Known rows, with every step that occurs
nubi, paforen, kibeb, mives, voze, deseg, lasu: -13  -7  -2   3 -16  -9   6  10  16 -24  12 -13   3  16  16   0   3   5  -2   6  -6  -9   2   6
telu, paforen, lasu, deseg, voze, mives:  -6 -10 -16  12 -11 -11  15  -1  18  -5  14 -12 -13  16  16  -3  13  14   0  11 -37  -2  -2  11
telu, paforen:  22 -12  -7  16   0  -6  12   3  59 -22  -7  -9  -6  10  -7   2   7 -24 -10   8 -17   1  -5  11
paforen, kibeb, mives:  14   4   8  -4   5  -4   2   8 -11 -10  10 -18  -2   6   0  -2  -1  14 -15   9 -26  -4  -9  10
deseg, voze, mives, nubi, paforen, zavade: -36  -1 -25  -3 -19  -5   5  13  14 -14   2 -24 -10   5  12   7  11 -20 -18  14 -18  11  -1   7
nubi, paforen, lasu: -46  -5 -20   9 -20 -11  19  11   4 -14 -11 -19   2   0   8   1  -2   2  -8  11 -24   5   1  -2
paforen, kibeb, mives, voze:  -2  -5  -5 -17  -8  -4  11  14   2  -8  18 -12  -2  19   4  10  -7  24 -13   6  -2  -9  -8  -3
lasu, deseg, voze, paforen, nubi:  -2 -10   0  13 -18  -5  18  -3  77 -17  -7  -7 -11  -8  12  18  10 -29  -2  12 -20   3 -12   5
deseg, voze, paforen, zavade: -20   3 -23   5  -4  -5   9   1  38 -15  -4 -15  -8   0  12  12  -1 -35 -11  15 -41   8  -7  -2
mives, voze, deseg:   3  -9  -6   5  -5  -6  17   4  20 -13   7   2   0  18  15  10  -6  -7  10   4 -10 -14  -9   7
lasu, deseg, voze, paforen, zavade: -20   6 -20  10  -8  -6   9  -2  44 -16  -7 -13 -12   2  14   9   1 -36  -9  15 -41   9  -7  -1
deseg, lasu:  -4  -9  -9   6 -15  -9   5   0  31 -28   7 -15   1  11  12   6   0   6  -5   7 -15  -4  16   1
deseg, voze, mives, nubi:  -3 -10 -12  -8 -18  -3   5   6  24   0  24 -17 -10  20  19  15  12  24  -7  10 -11  -1  11  15
mives, voze, paforen, telu: -23  -5  -8  -8  -6  -7  25  -1  19 -19   9  -3   2   5  15  28  -5 -25  -8   9 -33  11  -7  -7
mives, voze, paforen:  -8  -7 -11  -1  -5  -6  18  18  59   0   6   1   0  10   8  24   2  -9  -6  13  -9  -1  -6  -3
deseg, voze, paforen:  -4  -8 -11   7  -3  -7  19  10  65   0   3  -7  -3  -1   7  10   8 -21   5  16 -30   1   0   1
nubi, paforen, voze:  -1   7 -21  -3 -18 -10  24   5  13 -15  -9 -19  -8  -6  -8  13   1 -24 -11  12   5  -1  -7   4
kibeb, mives, voze:  -8  -8  -9 -17  -9  -4  14  20  19  -6  21  -7   1  21   4  11  -1  33 -12   7   4 -12  -2  -2
nubi, paforen, kibeb, mives:   1   3   6  -4   0  -5   4  18  -8  -7   7 -21  -1   2  -4  -6   8   8 -15  11 -19  -1 -10  12
mives, nubi, paforen, lasu: -51  -3 -20   4 -26  -9  16  11  13 -12  -7 -21   0   5  12   5   1   9 -11  11 -15   7   6   2
paforen, kibeb, mives, voze, deseg:   5  -4   2   0  -1  -5  12   8   5 -10  11  -3   1  18  14   5  -4   2   4   4 -14 -15 -14  10
nubi, paforen: -16 -11 -10   6 -14  -8  18  23  25 -10  -6 -14  -1  -3  -5   0  15 -18  -5  13  -4   5   1   7
lasu, deseg, voze:   1  -8  -9  11 -19  -8  20  -6  45 -13   3 -11 -14   9   7  -7   4  -5  14  10 -28  -2   8   2
lasu, deseg, voze, mives, nubi, paforen: -26  -8 -10   2 -27  -7  14  24  33  -1   9 -17 -10   9   8   2  27   2  -6  15   2   6   7  16
nubi, paforen, kibeb, mives, voze, deseg:  -5  -4   1   0  -4  -5  13  15   7  -8   9  -4   1  15  11   2   2  -3   3   6  -8 -13 -15  11
voze, paforen, kibeb, mives, nubi:   1   6   6 -10 -10   0  -1  13  27  -2  15 -17  -5  14  11  14   8  18 -18  11  -8   1   2  16

Rows
-25  -4  -4  -6 -20  -4  10  33  34  -3   7 -19  -2   5   0   2  24   8 -15  14  10   4   7  16
kibeb, mives, nubi, paforen
-11  -3  -6  -6  -1  -5  16  25  55   4  12  -1   2  11   7  19   7   5 -10  14  -8  -4  -7   0
kibeb, mives, voze, paforen
-20  -2  -5   3  -8  -8  26  -9  29 -21   5  -6  -4   0  15  16   2 -34   2  10 -49  14  -3  -2
lasu, deseg, voze, paforen, telu
 14   2   1  12  -6  -6  11  -8  23  -9  -6 -14 -13   0   7   6  -6 -33   2  13 -39   9 -12   0
lasu, deseg, voze, paforen, kibeb
 -2   2   3 -11 -12   0   1  12  31  -1  17 -20  -7  14  11  10   9  18 -14  11 -11   1   4  14
deseg, voze, paforen, kibeb, mives, nubi
  2   1  -9   9 -14 -10  10  -8  23 -30   3 -13  -1  10  16   8  -3  -8   2   6 -13 -11   5   8
paforen, voze, deseg, lasu
  3 -16 -17   0  -4  -9  13   4   4   0  22 -14  -7  11  13   4  10  15   1  11 -33  -6   1   9
deseg, voze, mives
-19  -9 -17   8 -16 -11  17   6   7  -1  14 -14 -12  12  16  -3  15  16   2  13 -34  -1   0   9
nubi, paforen, lasu, deseg, voze, mives
  2   7  -8   6 -12  -7  19   3  16 -14  -5  -9  -5   4   8  10   3 -27   4   8  -2  -9 -10  18
mives, nubi, paforen, voze, deseg
-30   6  -8  21 -26 -11  20   0  27 -19 -14  -9 -11   9  11  -5   4   0   0  11 -24   5   1   4
nubi, paforen, lasu, deseg
 -6   0 -10   9 -17 -11  12   0  25 -28   1 -14   0   8  13   5   3 -12   1   7  -7  -9   5   9
nubi, paforen, voze, deseg, lasu
 21  -1 -19   2  -2 -10  14  -2   6  -9   9 -14 -11  10   3  15   7  -1 -15  11 -17  -5 -12  14
telu, paforen, voze, mives
-27   8  -8  18 -21 -10  20  -2  42 -13  -8  -2 -10  15  17   6  -3   5  -1  11 -27   3  -2  -1
mives, voze, paforen, lasu, deseg
-21  10  -5  23 -18 -10  18  -5  41 -15 -12  -4 -10  10  16   4   0  -1   0  12 -34   5  -1   3
voze, paforen, lasu, deseg
-17  -5 -13  -3 -25  -5   7   1  24  -2  19 -16 -12  23  24  11  11  30  -6  10 -17   1  11  14
paforen, lasu, deseg, voze, mives, nubi
-26 -12 -13  -3 -24  -6  13  26  28   0  11 -19  -6   7   7   5  25   2  -7  14   3   6   7  15
deseg, voze, mives, nubi, paforen
  5   6  -9   9  -7  -9  22   2  12 -16  -8  -8  -4   1   5   7   2 -32   6   8 -10 -10 -13  15
nubi, paforen, voze, deseg
  4   4   5 -11 -12   0  -2   8  15  -7  16 -20  -6  16  10  10   5  24 -18   8  -7   0   4  16
paforen, kibeb, mives, nubi
 14   1 -19  -4  -4 -10  14  -3 -13  -5  13 -14  -9   9   9  19   1   8 -12  11 -19  -7  -8  11
paforen, voze, mives
  0   9  -5   3  -9  -7  17   9  16 -12   0 -10  -4   5   7   6   7 -17   1   9  -3 -11 -10  21
kibeb, mives, nubi, paforen, voze, deseg
  3 -10 -12   7 -10  -9  14   0  12  -2  19 -10 -13  15  16   0  13  14   4  11 -34  -4   1  11
lasu, deseg, voze, mives
  6   3   7  -3   6  -4   5  12  10  -2  11 -17  -3   2   2  -1   5   6 -11  13 -31  -2 -10   9
deseg, voze, paforen, kibeb, mives
 25   5  -7  14   0  -8  19  -8  27 -21  -9  -6  -7   7   3   8  -3 -35   3   6 -16 -12 -16  17
telu, paforen, voze, deseg
-13  -7 -15  16 -22 -10  22  -9  47 -17  -3 -14 -14  10   9 -11   2  -4  10   9 -35   0   5   1
telu, paforen, lasu, deseg, voze
 26   7 -19   4  -8  -9  20  -9  36 -23 -10 -16 -12   3 -10  14  -4 -28 -14   9  -4  -3 -11   7
telu, paforen, voze
-35  10  -3  15 -28  -9  15   7  29 -14  -6 -12 -10  13  13  -5  10  16  -6  11 -17   4   4  10
kibeb, mives, nubi, paforen, lasu, deseg
  6   8  10   1   2  -5   6  10  16  -3   9 -15  -7   4   3  -4   7   6  -8  13 -33  -1 -11  10
lasu, deseg, voze, paforen, kibeb, mives
  3  -7  -5 -13  -7  -4  10  14  15 -10  16 -12  -3  20   0   8  -4  18 -16   6  -1  -7 -11  -1
telu, paforen, kibeb, mives, voze
 -5  -2  -6  14  -9  -7  20   7  73  -2   0  -4  -9   3   9   6  11 -21   8  16 -30   2   0   3
lasu, deseg, voze, paforen
